What can hang from each mark:
J142: J20 J222 J644
J627: J193 J198 J856
J796: J20 J222
J198: J222 J627
J20: J142 J796
J856: J222 J627
J644: J142 J796
J222: J193 J774 J796 J856

Every row comes from one small tree of marks. The marks that hang from a mark follow it in brackets, in the order of their numbers. Every link used is in the known rows. Which tree was each row made from?
In the rows, 128 means zero.
Known rows:
J644{J142{J222{J774}} J796}: [140 174 156 136 127 142 132 109 149 152 130 196 111 138  82 158 179 132
 132  87 109 178 122 129 124 143 135  76 152 117  90 163 184  89 147  73
 164 162 139  69  87 139 145 163 148  84 150  74 127 127 166 124 105 117
 134 150 121 106 145 115 115 148 112 151 171 140 108]
J644{J142{J20 J222{J774}} J796}: [121 176 159 118 170 129 122 118 148 148 130 186 110 105 102 162 189 171
 113 104 120 164 137 124 112 147 118  67 155 109  94 178 194  92 142  75
 168 186 180  86  85 140 155 189 158 107 176  72 128 130 178 126  94  86
 151 181 127 100 159 130 101 109 110 181 156 134 105]
J856{J222 J627}: [160  91  71 109  81 160 138 158 159 110 116 111 127 111 116 120  91 146
 158 171 139 127 111 135  99 123 196 184  72  98 146 137 151 153 125 158
 154 140 149 120 140 124 137  94  66  92 112 108 125 106 125 131 140 130
 236  82 173 124 103 111 121 118 140  95  99 169 132]
J198{J222 J627{J193}}: [147 111  78  99  85 123  95 175 123  99 134 102 148 101 101 116 116 126
 154 137 124 142 148 120 110 106 201 179 126 124 126  93 151 120 121 124
 188 140 112 128 159 159  77  73  88 141  72 182 183 131 155 139 106 144
 195  80  98 127 171 109 127 149 131 131  90 134 130]
J627{J193 J198 J856{J222{J774}}}: [158 129  79 117 134 168 168 194 114 117 107 169 129 103 156 146  95  85
 186 153 139  93 149 121 108 134 159 137 145  98 172  72 132 100 118 127
 163  78  36 172 148 123  91 111 139 102  93 117 102 110 139 102 136 133
 140  33  90 144 125  96 154 151 114  87  70 118 150]
J222{J774 J796}: [133 134 155 124 115 156 103 110 150 114 130 126 107 150  85 133  90  87
  86  92 105 152 107 138 143 124 116 115 119 128 133 116 139 116 148 156
 110  90 116 150 121 121 149 137 120 113 124 121 147 141 133 121 114 133
  71 146 142 105 112 137 118 132 118  97 149 101 107]
J222{J774}: [109 115 128 110 102 143 135 141 151 111 138 155 117 118  93 135 100  96
 103 107 105 138 103 133 135 117 124 131 120 147 141 116 143 109 148 151
 139 110 108 132 114 112 131 127  97 109  99 113 140 139 146 114 119 146
  71 140 119  96 126 127  89 107 125 101 115 107 118]
J20{J142{J222{J193 J796 J856{J627}} J644}}: [133 138 122 174 132 126 139  70 127 149 107  87 122 185 165 122 178 168
 108 142 169 129 136 170 156 145  97 102 101 114  97 156  89 193 125  99
  64 127 182 113  95 147 157 132 139 133 153 128 115 111  96 159 162 114
 144 153 177 151 141 138 139 134 161 141 152 138 138]
J142{J20 J222{J774 J796 J856} J644}: [120 171 188 160 223 135  86  99 143 131 134  89 126 134 199 129 152 198
  65 117 149  64 142 179 134 130  56  68 115 129 122 126 115 137 151 135
  46 169 182 174 108 130 157 207 169 140 165 110 150 153 134 152 123 101
 103 223 150 120 141 179 124  97 155 166 114  75 124]
J796{J222{J856}}: [106  91 134 131 111 112 163 118 146 100 160 105 121 107 121 109 101 113
 138 161 106 106  98 125 127 103 150 127 115 169 157 121  94 111 117 124
 156 140 144 107 144 110 116 100  86 124 110 148 103 136 117 112 119 138
 125 137 105 124 116 141 138 149 129 128 122 140 128]
J222{J796 J856{J627{J193}}}: [147 124 131 142  82 155 134 128 122 117 106  99 119 132 108 116 122  70
 139 150 111 147 129 125 131 120 151 159 112 124 147 106  86 120 132 165
 126  96 127 175 166 130 121  97 102 125 107 202 134 122 101 146 152 133
 146  68 155 157 133 132 179 167 128  90 130 140  88]
J20{J142{J222{J774} J644{J796}}}: [134 149 132 165 137 125 145 102 149 142 128 155 120 154 132 142 184 160
 103  85 143 137 116 169 144 143  88  84 113 125  88 159 158 136 135  52
  99 161 162  69  51 140 158 174 144 116 172  81 117 130 147 121 114 110
 133 195 105 103 142 127  81 138 157 145 152  91 132]
J142{J20 J222{J856}}: [105 127 129 110 173 131 137 124 131 109 136 119 131  76 175 116 141 195
 123 163 119  96 124 139  87 141 131 113 130 125 145 119 122 131 133 151
 134 177 181 143 131 130 138 153 114 119 139 144 125 143 133 137 123  82
 126 172 134 114 162 140 103  99 140 156  90 134 119]
J644{J142{J222{J856}} J796}: [151 153 158 136 120 130 165  94 140 140 131 172 120 125 105 138 192 133
 157 116  92 169 114 125 114 145 149  84 150 122 108 171 141  89 136  77
 170 166 140  72  97 138 132 143 131  84 149 117 111 130 145 136 118 100
 146 135 121 120 160 127 141 181 112 150 169 164 103]
J198{J627{J856{J222{J774}}}}: [166 118 129  99 107 139 133 198 121 119 119 124 154 124 117 126 117 133
 142 131 106  90 117 112  92 131 161 159 105 147 146  78 119 132 125 204
 152 117  77 136 126 130 110 120  88 103  89 102 142 130 151 121 142 127
 139  94 110 111 135 113 119 124 130  84 100 112 142]
J856{J222{J193} J627{J198}}: [149  90  56  94  80 174 117 146 140 131 114 119 123 131 145 117  87 125
 149 189 168 151 142 132 113 135 186 172  94  81 147 154 143 167 118 127
 121  93 125 139 160 124 123  85  84  97 109  83 112  97 126 130 145 133
 212  62 181 138  95 102 156 119 121 115 107 186 147]
J142{J20 J222}: [109 125  96  95 168 144 117 123 139  98 138 129 112  55 150 120 126 194
 111 155 143 116 134 139  81 134 157 123 113  96 124 119 159 144 129 131
 152 187 186 122 118 136 147 160 109 116 136 132 136 136 158 123 105  79
 161 170 137 102 157 119  79  88 148 159  89 132 128]
J142{J20{J796} J222 J644}: [107 114 117 132 195 151 113 116 159 100 145 115 106  48 187 134 162 210
  71 140 182  95 141 169 100 109 114  97  91  87  92 151 168 134 120  97
 111 219 189 128  76 159 149 195 135 130 166 156 147 149 145 134  97  85
 194 218 140 101 156 125  78  99 172 175 114 104 137]
J222{J774 J856{J627}}: [123 128 161 134  85 147 144 171 134 138 122 141 135 149 108 126 121 100
 126 129  80 123  98 132 133 132 113 153 122 181 148 115  92 121 150 190
 115 107 122 166 147 103 134 115  79 117  93 129 147 133 111 138 163 151
  80 116 135 131 116 140 129 107 121  83 110 121 100]
J627{J193 J198{J222{J774 J796{J20{J142}} J856}}}: [121 152 115 137 156 116 136 115  89 145 124 129 143 160 134 136  93  86
 194  81 115 129 156 120 153 156 110 155 175 136 147 134 120 116 119  83
 127  87  89 130 178 136  95 101 192 166 134 162 123 123 100 116 126 158
  97  91  72 154 113 116 169 154 107 120 123 124 132]
J198{J222}: [138  89  81  97 108 128 123 155 152  99 141 125 139  94 112 114  93 133
 152 130 115 142 109 136 115 104 182 147 122 109 132 130 159 115 126 129
 175 149 120 113 141 126 115  96  98 129  95 140 169 126 134 122 107 123
 162 109 102 116 134 125  94 135 114 116  94 133 138]
J20{J142 J796}: [105  71  83 114  91 138 196 108 143 110 122 141 105 112  80 142 137 111
 114 111 115 169 100 130 133 131 137 146 113 133 109 166 151 132 105  96
 163 122 142  64  83 159 147  90 110 129 150 191 104 126 104 104 114 108
 124 153 112  96 132  84  74 141 143 108 174 146 112]
J222{J193 J774 J796{J20} J856}: [ 87 134 185 141 141  86 103  75 107 142 128 119 130 156 132 120 130  89
  92 105 114 131 134  98 170 127  55 111 157 143 147 134  96 115 146 191
  77  70  94 175 133  94 130 140 157 151 145 116 100 144 126 138 149 171
  26 136 178 123 108 166 157 117 118 124 163 130 129]
J222{J193}: [ 99  74  82  97  85 121 132 109 144 106 126 136 112  96 108 116 123 103
  92 159 137 164 126 121 144 106 148 117 121 103 137 140 131 132 133 146
 147  92 114 138 108 113 124 102  85 124 101 130 111 126 153 126 131 138
 110 115 166 105 149 123 112 126 130 127 124 159 138]
J796{J222}: [110  85 101 110 107 122 150 119 155  86 159 117 104  87  96 117  91 112
 132 153 133 123 108 123 125  94 174 131  94 141 139 124 129 118 114 105
 172 147 152  86 132 118 123 105  77 111 109 138 114 129 140 101  98 136
 162 136 111 108 113 121 111 134 135 134 122 141 135]

Write each row's tree:
[149 163 129 128 144  89 118 160  70 137 117 118 160 141 103 137 134 114
 177  69 119 115 158  85 129 139 132 169 161 144 117  77 125 139 108 146
 160 119  81 122 146 148  95 121 172 176 113 165 159 125 131 121 128 150
 142  77  66 145 135 110 133 133 124 117 117  98 136] -> J198{J222{J774 J796{J20{J142}}} J627{J193 J856}}
[138 107  92 124  91 138 105 161 146 146 110 121 133 149 126 133 105 148
 111 172 161 128 126 128 133 120 144 147 114 102 139 121 160 154 140 162
 106  98 128 159 124 111 139  95 104 106 118  51 116 102 130 147 154 153
 167  91 216 137 106 130 128  89 129 109 118 168 143] -> J856{J222{J193 J774} J627}
[163 162 160 134 116 124  72 163 112 129 129  85 159 179 118 127 118 111
 130 103  96 127 138 126 135 123 136 153 148 158 136  73 118 105 140 160
 123 101  95 176 183 149  86  90 144 156  95 174 187 140 123 160 125 156
 102 104 113 151 158 148 172 157 116 109 124  98 112] -> J198{J222{J774 J796 J856} J627{J193}}
[119 118 140 166 100 134 148 159 129 130 139 127 113 117 111 147 126  92
 113 145 138 119 124 117 126  98 124 148 132 170 125 107 127  99 119 121
 139 130 119 151 143 136 118 105 129 138 128 191 119 132  96 131 125 159
 130 125 129 161 114 117 155 138 135 126 151 126 105] -> J20{J796{J222{J774 J856{J627{J193}}}}}
[ 85 128 149 122 137 100  82  76 119 131 131 128 113 133 103 126 112  87
  79 101 140 156 141  98 167 119  80 118 140 110 129 138 138 129 139 164
  97  80 104 155 111 106 136 149 152 145 146  93 110 136 148 127 126 164
  62 142 180 107 104 145 130 102 126 133 164 127 135] -> J222{J193 J774 J796{J20}}
[113 174 179 131 162 104 116 101 135 173 122 177 125 133 134 157 216 169
 100 124 126 160 143 116 129 145  84  40 187 117 105 183 156  95 147  91
 129 152 157 126  89 129 146 178 179 125 179  61 102 127 162 142 125  95
  95 176 164 123 174 153 141 116 101 195 168 154 113] -> J644{J142{J20 J222{J193 J774 J856}} J796}
[167 138 106 118 102 183  73 126 138 155 104 107 119 190 132 133  70 114
 118 157 168 158 141 138 128 145 142 150 105  81 135 132 150 163 135 140
  68  64 119 170 161 121 144 110 134 104 133  62 128 104 112 139 147 144
 157  81 202 149  76 124 172 118 115 103 142 152 131] -> J856{J222{J193 J774 J796} J627{J198}}
[117 134 106 145 131 146 168 115 138 141 123 160 109 139 111 163 137 158
 103  93 128 144 109 142 115 155 116 127 136 138  89 133 175 145 127  86
 128 145 143  77  74 163 161 124 159 117 162 152 121 128 105 118 120 103
  85 188 123 113 136  82  69 121 154 125 172 123 125] -> J20{J142{J222{J774}} J796}
[ 81  97 124 128 113  93 137 103  94 130 158 114 121 105 145  97 112  95
 164 166 153 121 147  88 132 123 131 174 123 155 147 160  76 143 106 119
 124 130 135 108 179  93 101 116  93 143 127 127  86 127 116 116 143 176
 156 105 128 148  77 127 177 114 125 155 119 173 149] -> J796{J20 J222{J193 J856{J627{J198}}}}
[101 120 158 143 126 109 155 131 143 121 156 123 125 140 122 128 100 105
 121 139 106  90  97 127 139 109 112 116 130 196 155 105 100 100 131 129
 126 123 126 124 143 105 120 113 110 126 115 115 111 136 121 116 123 156
  74 159 109 127 107 152 133 124 128 124 129 117 126] -> J796{J222{J774 J856}}
[176 102 111 108 127 148 152 149 136 102 103 116 134 107 132 119 100 118
 155 154 123 106 114 120 104 111 174 129 104  87 154  93 129 125 113 179
 155 107  90 142 122 124 136 126 118  99 114 130 108 116 124 110 130  94
 166  68 136 127 111 123 128 163 121  78 116 130 142] -> J627{J856{J222{J796}}}
[168 114 102  90 125 156 106 151 111 123 116 135 134 120 141 112  92  93
 157 142 136 154 147 118 119 121 166 130 150  78 133 113 114 131 107 128
 135  79  60 149 174 126 107 118 146 135  89 145 157 119 118 109 129 101
 126  61  83 152 116 113 157 164  94 115 109 113 151] -> J627{J198{J222{J193 J796}} J856}
[122 177 180 129 193 141  93 109 131 131 128 108 127 139 165 131 126 183
  85 126 116 101 128 143 109 150  90  94 137 133 133 100 129 129 152 169
  81 151 170 166 135 132 157 176 161 127 160 122 136 150 124 145 122  90
  70 194 152 125 139 159 121  99 131 145 125  98 109] -> J142{J20 J222{J774 J796 J856}}
[120 133 118 172 151 111 144  56 130 142 115  90 121 175 169 121 174 168
  98 134 162 125 131 168 165 142  84  76 113 111 103 155  93 173 124  88
  62 119 166 112  79 147 152 137 157 132 164 126  97 123 107 152 149 109
 109 172 163 133 157 145 133 152 160 147 162 131 143] -> J20{J142{J222{J193 J796 J856} J644}}
[120 133 175 140 113 123 102  97 133 144 119 112 126 182 125 123 122  91
  69 132 108 147 115 125 170 118  75  83 154 137 144 116  98 112 152 182
  64  46 101 191 128 106 137 122 145 139 126 113 118 139 118 148 152 147
   4 134 183 133 133 167 159 131 113 108 168 123 115] -> J222{J193 J774 J796 J856}
[161 105  78  92  84 179 112 175 139 115 130 140 129 112 108 109  78 106
 178 140 122 164 129 141 103 141 199 197  99 112 130 147 134 147 122 113
 162 137 132 115 190 125 116  92  71 119  77 148 185 115 118 121 123 125
 200  75  88 142 100  97 127 132 112 109  81 136 125] -> J856{J627{J198{J222}}}
[127 151 152 112 185 143 104  92 127 114 129  91 122 103 170 115 127 187
 101 150 121 107 133 145  91 140 129 106 122 116 139 113 119 142 130 154
 107 161 186 151 138 137 154 163 138 122 159 154 131 145 121 138 119  73
 122 172 153 123 144 150 130 121 135 152 121 124 110] -> J142{J20 J222{J796 J856}}
[119 127 142 191 100  98 171 123 128 146 125 134 123 161 116 143 190 104
 126 120 152 125 124 149 168 119  90 111 114 163 109 161 112 119 122  43
 113 137 161  98  99 129 134 137 128 152 161 125  94 119 122 127 131 147
 173 142 107 142 126 136 136 151 146 141 149 109 118] -> J20{J142{J644{J796{J222{J774 J856{J627{J193}}}}}}}
[171 127 131 121 138 147 146 158 134 123 106 129 136 135 128 133  95 120
 137 132 122  97 111 121 115 117 138 117 118 107 151  81 132 117 128 187
 130  89  75 157 115 116 142 135 143 105 121  94 113 118 125 112 135 111
 122  88 135 128 104 131 124 138 118  75 120 106 139] -> J627{J856{J222{J774 J796}}}
[ 92 129 126 129 172 117 153  95 130 148 119 135 112  96 147 151 189 188
 105 153 141 145 148 122 124 128 115  76 172 106 103 175 144 128 125 111
 150 166 165 114  93 159 139 134 169 129 156 142 101 124 132 146 135  96
 125 169 177 125 177 123 128 107 128 186 155 187 123] -> J644{J142{J20{J796} J222{J193 J856}}}
[157 136 122 109 130 101  99 168  76 106 123 103 159  84 119 112 126 102
 182 111 123 119 167  82 107 110 178 187 134 111 126  74 119 126 104 168
 187 140  78 137 164 145  75 121 133 161  93 201 169 132 144 125 117 140
 196  50  78 144 145 107 149 159 124 123  97 114 138] -> J198{J222{J796{J20}} J627{J193 J856}}
[ 61 106 152 181 169  45 184  87 117 136 163 110 133 143 141 132 146 128
 148  89 130  61 115 125 180 116  51 119 119 205 139 170  83 135 116  82
 113 156 156  69  98 102 124 145 142 159 162 105  72 133 120 106 131 183
 115 188  87 112  86 151 110 101 156 147 133 119 156] -> J796{J20{J142{J644}} J222{J774 J856}}
[140 165 141 194 126 122 158 130 124 159 112 150 132 169 147 144 202 144
 132 112 147 121 134 164 145 144  85 103 121 142  99 140 124 128 137  59
  92 150 156 108  85 140 137 157 144 131 163 119 110 122 121 147 145 126
 146 149 121 148 153 125 125 147 155 138 138 103 114] -> J20{J142{J222{J774 J856{J627{J193}}} J644{J796}}}
[142 142 134 102 155 126  98 152  89 142 122 158 141 126 146 122  90  89
 158 103 132 129 159  99 134 133 117 137 168 101 138 118 115 126 113 149
 115  87  46 154 166 106 107 145 179 149 109 117 150 125 125 106 133 137
  88  79  79 149  89 123 146 127  91 122 109 102 158] -> J627{J198{J222{J193 J774 J796{J20}}} J856}
[ 84 114 108 134 150  89 187  86  98 121 136 136 129 109 141 117 141 154
 176 108 106 108 120 114 119 161 115 155 128 151 136 153 109 157 117 122
 152 158 155  61 107 124 134 127 120 122 151 145  84 133 117 113 138 129
 115 149 102 106 129 110  98 118 154 136 126 162 140] -> J796{J20{J142{J222{J856}}}}
[168 127 140  94 127 110  92 154  89 110 134 103 159  99 111  99 113 123
 174  98 102 121 143  88  97 122 170 188 115 127 121  97 112 143 107 184
 169 151  93 117 162 138 101 135 117 149  94 174 184 140 134 120 116 130
 176  87  71 126 120 121 133 147 117 115 110 108 140] -> J198{J222{J796{J20}} J627{J856}}
[119 112 100 111 111 104  90 152 146 133 133 134 140 133 119 129 104 133
 104 129 137 147 124 125 149 104 129 112 159 110 124 122 163 121 144 134
 126 108  99 149 126 115 119  96 134 148  95  90 160 122 142 135 120 151
  88 127 143 128 140 144 104 102 111 133 114 124 151] -> J198{J222{J193 J774}}
[118 124 189 150 145 107 104 141 146 133 152 119 126 112 150 124 176 148
  79 140 154  96 129 146 132 101  76  95  97 147 121 176 124 107 129  89
  95 186 195 135 119 110 148 203 111 154 176  94 128 143 147 124 107 116
 196 194 119 123 114 172 123 102 128 176 121  82 114] -> J142{J20 J644{J796{J222{J774 J856{J627}}}}}
[144 147 142 112 134  71  95 145  78 155 115 107 168 167 110 125 141 130
 138  83 128 134 153  83 144 140 109 151 157 140 103 104 121 163 113 170
 122 106  90 116 130 135 113 128 170 174 121 121 155 129 130 126 139 143
 100 108 103 135 127 126 127 108 116 128 147 107 152] -> J198{J222{J193 J774 J796{J20{J142}}} J627{J856}}
[132 123 123 110 120 136 102 146 128 143 137 149 146 158 151 124  94 107
 139 134 112 144 130 136 143 135 120 123 163 140 150 135 120 119 138 121
 105  83  79 158 175 111  98  96 141 142  95 105 150 129 118 129 137 146
  54 109 101 143 122 137 153 124  93 128 112 126 144] -> J627{J198{J222{J193 J774 J856}}}
[133 158 111 162 121 174 175 138 109 159 109 156 117 164 134 156 143 127
 148 112 133 142 138 144 115 173 112 161 147 152 100 123 130 142 120  75
 110 122 128 115 128 167 132 106 160 126 148 185 119 122  78 132 147 125
  97 131 104 162 135  75 134 133 144 116 152 135 109] -> J20{J142{J222{J774 J856{J627{J193 J198}}}} J796}
[123  96 129 134  88 127 156 139 136 113 146 100 120 115 114 108 107 111
 146 172 119 115 101 124 115 107 162 164  96 168 145 122  86 129 119 134
 151 149 159 113 160 109 124  99  64 116 101 153 120 123 107 123 134 140
 169 118 119 144  99 133 146 133 131 120 116 148 118] -> J796{J222{J856{J627}}}
